Known rows, with every way that one mark hangs from another
q_337[q_321 q_561 q_664]: [-31.7  -8.7 -31.2  -4.0  22.2 -20.2  31.0  21.9 -21.2   1.7  11.5 -26.1
   6.7  -8.3  18.6 -24.9  -0.2  -8.4 -34.5 -28.2   0.3 -22.5 -40.5  -4.9]
q_664[q_397[q_814[q_512]]]: [-23.9  12.9 -29.6  60.1  -4.0  -3.0  37.5  23.9 -31.6   2.6 -32.1  -0.2
  -2.2   0.7  -3.0 -40.9  12.0 -18.6  -0.4 -34.7   6.8  -5.7 -35.5  -9.5]
q_512[q_814]: [-24.8   8.4 -37.5  10.8  18.2 -16.8  38.1  24.1 -22.0 -22.8  -6.4  -9.6
 -17.3  -6.3 -10.5 -25.8  11.7  18.6  -1.5 -38.2 -10.4 -60.4 -35.7  -4.8]
q_561[q_337]: [-23.8  13.4 -19.7  24.4  28.2  -8.4  33.2  24.3 -27.5  -9.1   3.3 -19.4
 -15.7  -7.8 -12.2 -28.8   2.6  -8.1  -1.9 -35.0  -7.4 -63.3 -41.0  -1.4]
q_664[q_397[q_814[q_512[q_101]]]]: [-27.1   6.8 -48.2  58.5  -7.0   1.7  33.9  15.5 -31.2  10.5 -28.5   2.7
  -2.7   3.3  -6.6 -29.6  13.0  -6.3  -0.5 -32.8  12.2 -16.1 -35.9  -8.6]
q_733[q_512[q_101 q_814]]: [-35.7  -6.9 -44.9  12.1  28.8 -24.4  34.6  19.7 -22.3 -19.9  -5.9 -13.3
 -18.2  -4.8  -7.9 -13.1  10.7  29.4   3.7 -38.3   2.8 -64.2 -39.8 -12.1]
q_321[q_512[q_101 q_814]]: [-36.0  -4.9 -43.7  26.0  15.0  -9.0  33.9  15.2 -24.0 -34.2  -1.7   1.5
 -11.8  -8.8 -12.9  -9.3   5.6  35.1   7.5 -34.0  -7.2 -73.3 -43.5 -11.0]
q_561[q_397]: [-19.6  -2.9 -37.8   4.2   7.7 -28.7  31.0  19.1 -26.5 -12.4   0.6 -11.9
 -15.4  -6.6 -16.4 -37.0  16.4  -6.9  -2.5 -33.4   2.8 -45.7 -43.2   2.3]
q_337[q_321]: [-22.0  -3.9 -34.0  19.8  16.1 -25.9  36.0  21.4 -25.4  -0.4   7.1 -16.4
  -1.8  -6.5  -7.6 -25.1  18.5  -2.9 -13.4 -34.2  -8.0 -50.3 -40.0  -7.6]
q_561[q_337 q_512[q_814]]: [-28.1  36.4  -1.5  14.0  21.4 -11.8  40.6  21.8 -26.3 -28.9 -26.7 -17.8
  -9.0 -10.2 -13.0 -25.0  -4.2   4.2   0.5 -32.5 -15.2 -65.9 -51.2  -5.6]
q_664[q_397[q_814]]: [-28.2   5.7 -45.1  42.9   0.1  -3.7  34.4  27.1 -29.8   2.6 -18.2   0.1
  -8.9  -1.5  -2.8 -37.2   0.3 -22.8   7.7 -33.2   1.7 -31.4 -35.1  -6.2]
q_337[q_321[q_512[q_101]] q_664[q_397]]: [-35.7 -29.7 -38.2  47.4  -1.2 -16.2  26.4  15.7 -18.7   5.8  -1.7  -8.0
   3.0  -8.8  10.5  -2.9 -19.8   6.9 -25.6 -22.6   8.9 -40.1 -47.7 -10.1]
q_337[q_321 q_561[q_512[q_101]] q_664]: [-36.7  -9.9 -31.8  -1.5   7.5 -15.7  32.3   9.5 -28.5   3.0  -2.6 -23.1
  15.9  -7.2   6.6  -8.9  -1.2  -8.9 -34.6 -24.0  -2.7 -29.7 -47.6  -9.8]
q_512[q_101 q_814]: [-29.6   5.2 -55.8   8.7  13.0 -11.0  34.2  17.0 -23.4 -14.8  -0.9  -5.3
 -17.8  -4.8 -17.2 -16.0  10.7  28.3  -2.5 -37.8  -5.5 -71.1 -37.2  -5.7]
q_337[q_321[q_512[q_814]] q_561 q_664]: [-40.2   2.5 -18.2   5.6  25.4 -20.9  33.1  21.8 -16.4 -27.8   0.3 -16.0
   8.5 -12.9  22.5 -16.4 -11.8  24.8 -21.5 -25.1  -2.0 -26.6 -51.2  -9.5]
q_337[q_561 q_664]: [-33.7 -14.5 -40.7   3.1  22.0 -12.2  29.1  23.2 -24.5 -11.2   7.5 -19.7
  -5.5  -8.7   9.3 -27.0   2.2 -16.8 -26.3 -31.7   3.0 -27.6 -32.2  -3.3]
q_397[q_814[q_512]]: [-22.5  14.5 -31.6  47.6  13.7  -7.5  38.3  23.0 -30.3  -8.3 -19.5   0.6
  -6.1   1.3 -10.2 -41.8  27.1 -10.1   5.2 -39.7   5.1  -9.4 -28.9  -6.3]
q_561[q_337 q_397]: [-18.8  22.0 -18.0   1.9  19.1 -23.1  29.6  21.0 -23.5  -9.1   1.7 -19.7
 -16.7  -8.4 -15.0 -36.8   2.4  -4.9   0.5 -28.3   3.4 -54.4 -50.1   5.3]
q_397[q_814[q_512[q_101]]]: [-26.3   9.9 -50.5  46.4   8.3  -0.1  35.0  14.6 -33.0  -1.6 -15.0   2.0
  -7.2   4.3 -13.4 -31.5  28.0   0.7   5.0 -37.2   6.9 -20.1 -29.5  -7.2]
q_814[q_512]: [-19.9  -4.7 -25.4  41.4  14.8 -15.3  37.2  18.3 -28.3 -13.8 -11.6 -10.3
  -8.3  -4.6 -13.9 -33.6  26.6  -3.5  -8.8 -40.6   0.0 -33.3 -35.4  -8.6]
q_101[q_512[q_814]]: [-25.9   3.3 -52.2  13.8  42.0 -23.2  41.0  18.5 -22.0 -27.0  -4.4 -11.3
 -20.3  -5.7  -1.6 -17.6  11.2  16.8  -7.4 -34.3 -12.6 -81.6 -34.5  -6.0]

Rows
[-34.3  21.1 -29.5 -16.3   7.4 -11.7  40.5   8.4 -27.9 -15.8 -14.1 -18.9
  17.8  -7.4  -1.2 -10.1   7.8  15.9 -17.8 -27.7 -15.8 -53.1 -55.2 -13.0] -> q_337[q_321 q_561[q_512[q_101 q_814]]]
[-33.4  19.6 -21.5 -10.6  12.4 -11.0  40.7  18.3 -29.0 -35.2 -20.8 -14.7
   4.2  -9.5  -4.9 -25.6   9.3   0.0  -8.2 -31.1 -16.9 -49.8 -46.4 -10.0] -> q_337[q_561[q_512[q_814]]]
[-28.2  -0.8 -20.7  37.0  12.5  -9.5  27.2  28.3 -20.9   8.1  -9.2 -23.0
 -14.6  -8.5   5.8 -25.3 -25.0 -15.2 -19.1 -28.5   8.5 -44.1 -43.4   1.6] -> q_561[q_337[q_664[q_397]]]
[-27.7  22.9 -48.7   5.1   1.9  -7.1  30.9   9.6 -30.7  -5.6 -13.2  -6.2
   3.9   1.7  -3.6 -43.0  24.3  -3.7  -2.2 -25.4  15.0   3.0 -43.7  -2.0] -> q_337[q_561[q_397[q_814[q_512[q_101]]]]]
[-23.2  36.7 -14.5  33.8  19.1 -13.2  28.4  22.7 -22.2   0.3 -19.4 -17.7
 -12.7  -1.7   2.6 -49.1  -2.1 -10.7  -2.3 -27.4  22.4  11.7 -41.7  10.4] -> q_561[q_337[q_664] q_397[q_814[q_512]]]
[-20.8  16.4 -14.9   0.8  22.4 -32.1  27.7  21.1 -16.1   7.9   5.7 -31.4
  -8.8  -8.9   6.7 -31.2  -9.8  -4.2 -19.5 -23.0  11.7 -28.2 -52.3   8.2] -> q_561[q_337[q_321 q_664] q_397]
[-23.2  11.1 -18.8   5.3  19.6 -23.5  24.7  22.4 -18.7  -3.7   5.0 -27.3
 -19.5  -8.7  -2.6 -36.8 -12.9  -6.7 -12.1 -26.1  11.1 -37.0 -45.2  11.2] -> q_561[q_337[q_664] q_397]
[-26.0  42.4   7.2  11.5  21.5 -17.8  41.8  19.8 -23.5 -14.5 -21.6 -24.4
   4.9  -9.1  -5.5 -19.8  -4.2  12.2  -7.1 -28.3 -20.2 -61.4 -58.7  -6.7] -> q_561[q_337[q_321] q_512[q_814]]
[-34.4  -5.6 -20.0  36.7   4.6 -26.8  33.9  24.7 -13.3 -12.3 -15.1  -8.1
   0.8 -11.7  18.9 -12.1 -23.6  22.3 -18.2 -25.0   1.8 -32.7 -50.4  -9.3] -> q_337[q_321[q_512[q_814]] q_664[q_397]]
[-31.3 -12.3 -30.0   9.3   4.8 -18.7  30.1  24.0 -20.4  13.0   0.4 -24.7
  11.4  -8.9  24.1 -22.3 -16.2 -18.0 -39.7 -23.7   4.0 -19.7 -47.2  -7.9] -> q_337[q_321 q_561 q_664[q_397]]
[-33.3  11.0 -44.2 -11.3  12.9 -12.0  27.2  23.4 -23.5  -6.5   0.4 -15.9
  -3.8  -3.9  11.7 -47.2   1.7 -20.7  -9.5 -22.2  19.1   7.1 -37.8   7.0] -> q_337[q_561[q_397[q_814]] q_664]
[-27.8  11.7 -30.8 -22.4  -0.7 -21.5  33.0   4.0 -30.8  -2.8  -6.6 -23.0
  20.1  -6.5  -4.5 -20.7  11.3  -7.8 -23.3 -20.2  -2.2 -38.8 -61.5  -5.4] -> q_337[q_321 q_561[q_397 q_512[q_101]]]
[-29.8   4.6  -3.7  40.4   5.1 -10.9  31.0  23.1 -27.7  -1.0 -28.4 -26.6
  -3.7  -9.7   2.3 -23.5 -29.4 -28.0 -19.7 -26.7   0.7 -43.8 -48.3  -0.5] -> q_561[q_337[q_664[q_397]] q_512]
[-28.0  38.8 -27.8  12.9   7.6  -3.5  31.2  13.3 -33.2  -7.6 -21.6 -12.3
  -2.3  -0.7 -17.8 -33.3   0.6 -10.5  17.0 -22.3   5.5 -40.2 -52.9   4.1] -> q_561[q_337 q_397[q_814] q_512[q_101]]
[-23.2  21.8 -19.3  -8.2   0.5 -29.8  37.3  16.3 -24.4 -30.6 -28.3 -12.9
  -6.0  -8.1 -18.3 -31.7   8.1   6.7   0.9 -30.9  -7.3 -51.2 -51.4  -0.8] -> q_561[q_397 q_512[q_814]]
[-33.2 -20.6 -37.9  13.5   5.7  -7.3  28.3  23.4 -23.9   1.6  -3.5 -18.6
  -0.9  -9.0  16.9 -26.2 -16.8 -20.4 -32.9 -27.3   5.3 -24.5 -38.6  -4.6] -> q_337[q_561 q_664[q_397]]
[-34.1  15.7 -29.9 -10.5   2.3 -14.6  29.4  17.9 -29.7 -16.0 -21.4 -17.5
   5.0  -4.3   8.1 -44.8  -1.9 -27.4  -9.6 -19.6   9.0   5.7 -43.2   4.0] -> q_337[q_561[q_397[q_814] q_512] q_664]
[-35.5  -7.7 -23.0   4.5  13.0 -13.3  33.2  18.7 -30.5 -19.7 -10.9 -23.0
   4.7  -9.1   4.1 -24.7  -2.8 -26.6 -26.9 -29.0  -2.8 -30.1 -38.5  -5.6] -> q_337[q_561[q_512] q_664]
[-38.9 -17.2 -40.0  11.3  -9.0  -4.3  29.3  12.6 -31.0  -1.0 -20.3 -18.8
   9.1  -6.7   6.4 -11.6 -18.5 -20.1 -35.7 -23.7   4.6 -35.3 -46.0  -7.8] -> q_337[q_561[q_512[q_101]] q_664[q_397]]
[-35.3 -13.9 -24.3  12.0  -5.8  -8.1  31.3  19.9 -29.2  -8.7 -24.2 -20.8
   8.4  -9.9  11.8 -24.7 -16.9 -33.1 -31.9 -24.6  -0.6 -24.7 -45.1  -7.5] -> q_337[q_561[q_512] q_664[q_397]]
[-28.7   7.6  -5.4  27.8  22.1 -12.2  32.0  22.9 -26.4 -12.3 -14.1 -28.2
  -9.3  -8.7  -5.6 -23.3 -13.7 -20.0 -13.4 -31.0  -2.9 -44.5 -41.1   0.9] -> q_561[q_337[q_664] q_512]
[-38.9 -11.4 -40.6  -0.6  10.3  -6.7  29.6  10.3 -31.3 -11.2  -5.5 -19.3
   3.8  -8.2   0.2 -13.7  -3.2 -14.7 -26.6 -26.9   2.5 -37.5 -39.4  -5.1] -> q_337[q_561[q_512[q_101]] q_664]
[-25.9   7.9 -11.2  24.2  32.2 -21.1  30.9  25.0 -18.4   9.4   7.9 -29.1
  -6.4  -8.9   7.2 -22.8  -8.5  -3.1 -21.5 -29.6   1.7 -39.2 -43.5   0.9] -> q_561[q_337[q_321 q_664]]
[-22.0  35.4 -19.6   4.9   6.9 -17.5  36.3  15.8 -27.3  -0.1 -14.0 -16.0
  17.4  -0.2   9.6 -48.3  26.9 -11.1 -11.3 -24.3   8.3  18.8 -51.1  -3.8] -> q_337[q_321 q_561[q_397[q_814[q_512]]]]
[-28.3   8.0 -16.9  -2.4  14.4 -17.7  39.2  14.0 -32.7 -11.9 -10.3 -22.7
  21.5  -9.3   1.6 -22.1  14.8 -20.7 -22.0 -28.6 -13.8 -39.1 -50.9 -12.9] -> q_337[q_321 q_561[q_512]]
[-31.6   0.1  -3.9  41.8  32.8 -17.9  28.2  23.2 -19.4 -11.8   6.8 -22.9
  -2.9 -11.9  11.2 -17.8 -15.0   6.1 -12.3 -25.4   0.0 -39.5 -49.5  -4.3] -> q_561[q_337[q_321[q_512] q_664]]
[-22.1  53.3  -2.5  11.0  11.9 -18.5  35.3  18.7 -29.2  -1.6 -22.5 -21.2
   9.6  -3.7  -6.2 -40.9   3.5 -18.7   8.8 -20.1  -1.0 -24.4 -57.6   2.4] -> q_561[q_337[q_321] q_397[q_814] q_512]
[-21.8  25.7   2.2  19.8  18.9 -17.3  38.3  18.6 -29.6  -3.8 -12.7 -25.9
   8.5  -8.7  -8.6 -23.2   2.4 -14.6  -8.7 -29.2 -14.4 -54.7 -53.9  -7.1] -> q_561[q_337[q_321] q_512]
[-27.3  35.1  -1.4  -5.7  14.2 -24.9  31.8  20.5 -18.6 -23.4 -24.3 -26.4
 -11.6 -10.8  -2.6 -31.5 -20.6   9.1 -10.4 -23.8   1.9 -38.2 -54.4   8.9] -> q_561[q_337[q_664] q_397 q_512[q_814]]
[-22.6  10.5 -29.9 -22.7  11.3 -28.3  32.2  15.5 -23.8  -4.7   7.5 -24.0
   9.3  -7.6   4.7 -34.0  16.5  -9.1 -21.9 -23.8   0.8 -29.2 -54.4  -1.5] -> q_337[q_321 q_561[q_397]]
[-24.5  33.6 -20.2   7.0  21.0 -21.3  27.0  25.0 -17.5  12.7   0.4 -23.5
  -4.7  -3.7  10.0 -42.2  -8.1  -7.8  -2.1 -20.4  15.6  -4.7 -47.5  10.0] -> q_561[q_337[q_321 q_664] q_397[q_814]]
[-21.5  19.8 -48.2  29.1   2.7 -13.6  31.6  11.0 -28.1  -1.4 -17.4  -0.6
  -7.4   3.2 -15.4 -38.9  26.1  -0.5   5.7 -30.3  15.9  -9.3 -38.6   0.5] -> q_561[q_397[q_814[q_512[q_101]]]]
[-29.4  -8.1 -36.7 -14.5  11.6 -25.5  25.3  19.8 -21.8 -10.6   7.6 -23.1
  -6.2  -8.4   8.2 -38.3  -0.7 -14.5 -24.2 -26.0  13.7 -18.6 -41.3   5.7] -> q_337[q_561[q_397] q_664]
[-17.8  27.1  -9.2   2.5  17.8 -30.6  31.4  19.5 -20.1   3.5   3.9 -26.2
  -4.0  -7.8  -4.6 -33.2   4.5  -1.2  -8.9 -25.1   0.6 -44.9 -57.7   3.0] -> q_561[q_337[q_321] q_397]
[-39.0  -9.6 -37.0  23.2  15.7 -24.3  30.8  16.2 -14.8 -14.4   2.6  -8.9
  -3.9 -10.3   5.9  -2.8  -9.3  42.3 -13.7 -27.2   2.1 -47.0 -46.0  -7.6] -> q_337[q_321[q_512[q_101 q_814]] q_664]
